Each row was made from one small tree. Brackets hold a mark, then the marks that hang from it, in the order of their numbers. Every link used is in the known rows. Write each row's tree.
Known rows:
[Z_797 [Z_6 [Z_515 Z_678] [Z_899 Z_311]]]: -0.69 -2.98 -3.48 0.01 1.06 -3.01 4.21 0.65 -0.54 1.33 -1.93 0.00 3.88 -0.43 1.39 2.53 1.00 4.38 -2.79 0.62
[Z_6 [Z_515 Z_678] Z_763 [Z_797 [Z_246 [Z_335 Z_311]]] Z_899]: -2.20 -4.11 -2.11 2.49 -0.96 0.73 2.28 1.21 -2.16 0.11 -1.05 -3.03 3.51 3.98 1.20 0.10 3.47 -0.79 -0.86 -1.29
[Z_763 [Z_6 Z_797]]: 4.58 2.56 2.08 1.37 0.46 -1.65 2.41 0.65 5.44 -0.68 0.39 5.78 1.07 0.40 -0.37 0.58 3.49 -0.51 -0.99 2.57
[Z_797 [Z_6 Z_515] [Z_246 [Z_335 Z_311]]]: 1.71 -3.30 -1.95 0.80 -1.98 -2.20 2.35 0.03 -0.99 -1.39 0.71 -3.84 4.60 1.23 0.11 -1.00 0.36 1.75 -1.02 -1.59
[Z_6 Z_515]: 0.53 -0.78 -3.41 1.57 0.51 -2.28 0.17 -0.15 1.40 -2.26 -0.02 1.06 2.96 -0.56 0.24 1.94 2.11 1.81 0.01 1.78
[Z_515 [Z_6 [Z_335 Z_311] Z_763] Z_678]: 0.32 -0.74 0.54 2.43 0.12 -2.19 -1.43 -0.97 0.87 4.81 -1.43 -1.77 3.83 -2.12 1.14 -0.83 0.98 1.92 0.12 -1.25
[Z_246 Z_335 [Z_797 Z_6]]: 5.10 -0.71 0.35 1.11 -0.83 -3.78 2.71 -0.33 3.78 -0.03 1.79 2.34 1.33 -0.18 -0.70 -1.66 3.84 -0.54 0.23 1.29
[Z_763 [Z_6 Z_335 Z_797]]: 3.40 0.65 2.76 1.97 0.36 -2.20 1.90 0.42 3.68 0.20 0.84 2.63 0.23 1.45 -0.20 -0.19 3.29 -1.76 0.11 1.21
[Z_797 Z_6]: 3.27 -0.39 -0.51 0.27 -0.35 -2.75 2.49 -0.10 3.48 0.22 1.40 3.14 2.88 -1.08 0.11 -0.77 1.43 2.54 -1.17 1.41
[Z_515 [Z_6 Z_335] Z_678]: 0.76 -1.35 0.95 1.15 -0.20 -3.93 2.40 -2.31 2.28 4.30 0.04 1.40 2.59 -3.15 0.97 -1.71 1.09 1.16 -0.69 0.35
[Z_246 Z_335 Z_797]: 4.26 -0.28 -1.16 2.14 1.08 -3.41 0.35 -1.46 2.98 -1.21 1.47 2.56 1.98 -0.52 -0.89 -0.69 4.54 -1.62 1.28 2.88
[Z_797 [Z_6 Z_335] Z_246]: 0.50 -4.03 0.61 -0.03 -1.80 -2.49 3.62 -0.39 0.79 1.25 2.68 0.31 2.85 1.08 0.93 -3.58 0.58 1.42 -0.46 -1.17
[Z_763 [Z_6 Z_335 [Z_899 Z_311]]]: 0.63 -0.77 0.47 1.82 3.30 -3.14 1.51 -0.69 -1.73 0.85 -0.45 -1.92 2.57 1.34 0.48 3.30 1.21 1.12 -0.91 1.50
[Z_515 Z_6 Z_678]: 2.05 0.44 0.08 0.56 -0.17 -3.35 3.00 -2.09 4.12 3.34 -0.32 4.61 3.51 -4.23 0.64 -1.06 1.26 2.52 -1.93 1.84
[Z_515 [Z_6 Z_797]]: 3.45 2.08 2.54 0.99 -0.22 -2.45 1.92 -0.01 5.64 -0.53 -0.19 4.28 1.68 -1.26 0.11 0.45 3.01 -1.18 -0.61 2.73
[Z_797 [Z_6 Z_335 Z_515 Z_899] Z_246]: -3.59 -5.54 -0.54 0.09 -2.44 -1.88 5.18 0.88 -2.64 -0.48 1.37 -4.16 1.88 3.91 1.64 -0.17 1.56 1.32 -1.21 -2.19
[Z_335 [Z_311 Z_899]]: 2.67 0.58 -2.56 0.42 3.04 -1.23 -2.44 -1.89 2.16 0.46 1.31 3.53 3.83 -0.72 -0.36 1.44 3.07 2.94 -1.26 4.30
[Z_515 Z_6]: 2.30 1.49 0.95 0.93 0.05 -3.33 1.41 -1.46 3.48 0.46 0.20 2.48 3.00 -2.69 0.24 0.67 1.40 1.25 -0.92 2.11
[Z_763 [Z_6 [Z_335 Z_311] Z_515 Z_797]]: 2.60 0.79 0.97 2.40 0.45 -1.68 -0.61 1.51 1.91 -1.48 -1.53 -1.44 1.50 2.27 -0.14 2.17 3.18 -0.87 0.56 0.25
[Z_763 [Z_6 [Z_335 [Z_311 Z_501]] Z_515 [Z_797 Z_246] Z_899]]: -0.88 -0.88 2.00 2.78 -0.28 1.25 1.40 1.52 -1.62 -3.24 0.02 -3.73 2.46 3.92 -0.27 3.04 4.71 -1.82 1.05 -0.20
[Z_763 [Z_6 Z_335 Z_515]]: 0.24 -0.84 -0.40 2.26 -0.54 -2.82 1.21 0.05 0.35 -0.32 0.27 -1.70 1.12 0.87 0.31 1.63 1.75 1.00 -0.06 -0.59

Which tree is each row?
0.22 -1.24 0.45 2.77 0.33 -0.11 3.21 0.86 -2.44 -3.85 0.29 -2.92 2.54 2.80 -0.31 3.87 3.38 -2.18 -0.05 0.76 => [Z_763 [Z_6 Z_515 [Z_797 [Z_246 Z_335]] [Z_899 [Z_311 Z_501]]]]
-5.06 -6.00 -1.75 1.13 -1.11 -1.23 2.27 2.30 -4.80 0.31 -0.26 -6.79 2.85 4.45 2.53 1.59 0.48 2.26 -0.53 -3.51 => [Z_797 [Z_6 Z_335 Z_515 Z_763 [Z_899 Z_311]] Z_246]
-0.82 -3.74 0.22 0.86 2.57 -1.42 2.11 0.15 -1.25 -0.96 -0.04 -0.55 3.23 3.51 1.15 0.60 2.42 -1.83 0.16 1.89 => [Z_6 Z_335 [Z_797 Z_246] [Z_899 Z_311]]
3.00 -1.92 -1.84 1.67 1.12 -1.84 0.25 -2.21 -0.57 -0.88 1.27 -0.79 5.85 0.10 -0.53 -1.58 0.97 0.44 -0.05 1.36 => [Z_797 [Z_246 [Z_335 Z_311]]]
0.65 -2.79 1.45 0.55 0.45 -2.64 5.94 -1.44 0.19 2.42 -0.80 0.69 3.69 -0.05 1.20 -0.60 1.41 -1.36 -2.52 1.36 => [Z_515 [Z_6 [Z_797 [Z_246 Z_335]] [Z_899 Z_311]] Z_678]
-4.49 -4.74 -4.19 2.70 1.89 -1.79 -0.14 0.67 -4.14 2.08 -2.02 -4.37 3.05 1.61 2.12 2.89 1.46 2.21 0.17 -1.01 => [Z_6 Z_335 [Z_515 Z_678] Z_763 [Z_899 Z_311]]
2.26 -2.27 -1.55 0.71 -0.50 -3.27 0.68 0.80 2.68 1.92 -1.77 0.10 2.56 -0.48 0.61 -1.07 3.92 2.00 0.57 -0.64 => [Z_246 [Z_797 [Z_6 [Z_335 Z_311] [Z_515 Z_678]]]]
-3.16 -5.34 -2.57 1.49 -1.49 -1.34 3.37 1.62 -4.80 -0.70 0.21 -6.66 3.33 3.85 1.74 1.67 0.20 1.64 -1.46 -2.81 => [Z_797 [Z_6 Z_515 Z_763 [Z_899 Z_311]] [Z_246 Z_335]]
-1.82 -2.28 -1.57 0.93 -2.27 -1.16 3.78 2.42 1.97 1.77 -1.15 1.23 0.82 1.81 1.70 0.87 5.28 2.36 -1.01 -1.22 => [Z_246 [Z_797 [Z_6 [Z_515 Z_678] Z_763 Z_899]]]
-2.34 -2.43 -3.15 2.31 0.22 -0.18 1.14 1.91 -1.91 0.36 -1.04 -2.23 3.72 -0.37 1.08 3.66 2.30 3.79 -0.36 -0.72 => [Z_797 [Z_6 [Z_515 Z_678] Z_763 [Z_899 [Z_311 Z_501]]]]
0.43 -1.11 -0.22 2.29 0.41 -1.06 -0.72 1.50 -0.58 -2.94 -0.35 -4.44 2.10 1.84 -0.66 3.37 6.08 -0.39 2.43 0.38 => [Z_246 [Z_797 [Z_6 [Z_335 [Z_311 Z_501]] Z_515 Z_899]]]
-0.79 -2.85 -1.63 1.98 1.60 -1.28 0.93 0.71 -0.23 0.16 -2.25 -1.77 2.64 2.28 0.66 1.77 4.11 -0.59 -0.05 1.12 => [Z_6 [Z_335 Z_311] [Z_515 Z_678] Z_797 Z_899]
-1.34 -3.94 -0.83 0.44 -1.47 -3.21 4.76 0.97 1.07 1.96 -0.56 -0.16 0.41 1.58 1.30 -0.08 4.93 1.05 -0.47 -0.75 => [Z_246 [Z_797 [Z_6 Z_335 [Z_515 Z_678] Z_899]]]
-0.58 1.18 2.81 1.89 -0.64 -0.54 1.98 1.46 2.58 0.01 -0.44 0.67 0.75 1.99 1.03 2.28 3.90 -1.58 -0.90 1.14 => [Z_515 [Z_6 Z_763 Z_797 Z_899]]
1.09 -2.15 -2.84 0.22 -1.71 -2.87 4.03 0.35 2.77 1.65 -0.22 2.83 2.82 -1.73 0.98 -0.69 1.47 4.11 -2.00 -0.24 => [Z_797 [Z_6 [Z_515 Z_678]]]
2.10 -0.43 1.83 0.21 0.84 -2.16 0.17 -1.59 3.91 4.67 -0.13 3.09 1.59 -1.25 0.66 -0.82 3.68 0.32 -1.56 2.29 => [Z_515 [Z_6 [Z_335 [Z_311 Z_899]] Z_797] Z_678]
2.07 -0.41 0.64 1.33 0.94 -3.49 0.09 -2.28 1.84 4.00 -1.26 -0.06 4.32 -3.31 0.46 -1.02 0.75 1.72 -0.54 0.70 => [Z_515 [Z_6 [Z_335 Z_311]] Z_678]
-0.79 -3.08 0.60 1.27 -2.33 -1.15 7.83 0.21 -0.11 0.50 0.21 0.67 1.25 3.18 0.91 -0.27 3.44 -0.97 -2.81 -0.68 => [Z_763 [Z_6 [Z_515 Z_678] [Z_797 [Z_246 Z_335]] Z_899]]
1.44 1.21 3.71 2.95 1.61 -0.59 -0.79 -0.09 0.78 -1.68 -0.25 -2.93 2.56 0.39 -0.81 3.25 4.67 -3.10 1.63 2.30 => [Z_515 [Z_6 [Z_335 [Z_311 Z_501]] Z_797 Z_899]]
2.61 1.74 0.54 1.56 -0.72 -1.54 2.36 1.76 4.14 -2.10 -0.67 3.25 0.58 1.33 0.00 2.24 3.69 -0.10 -0.81 1.38 => [Z_763 [Z_6 Z_515 Z_797]]
-2.53 -4.38 -2.10 1.43 -0.13 -2.54 1.77 2.35 -1.04 2.69 -2.25 -2.86 1.36 2.18 2.13 1.58 3.72 1.97 0.27 -2.03 => [Z_246 [Z_797 [Z_6 Z_335 [Z_515 Z_678] Z_763 [Z_899 Z_311]]]]
-1.56 -4.93 -3.16 0.33 -2.95 -0.32 1.99 0.00 -1.48 3.74 1.59 -1.83 3.14 1.49 1.50 -1.95 1.68 4.07 -2.76 -2.72 => [Z_797 [Z_6 [Z_515 Z_678] Z_763] [Z_246 [Z_335 [Z_311 Z_899]]]]
-2.20 -2.90 0.20 0.34 -2.21 0.07 4.40 1.23 -0.40 0.79 1.87 -0.20 2.75 3.39 1.64 -0.76 1.82 2.37 -1.96 -1.45 => [Z_797 [Z_6 Z_763 Z_899] Z_246]
2.86 1.57 -2.21 1.67 3.33 0.30 -3.96 -2.03 1.60 -1.26 2.32 2.89 4.25 -2.14 -1.28 2.52 4.37 2.23 0.46 4.86 => [Z_335 [Z_311 Z_501 Z_899]]
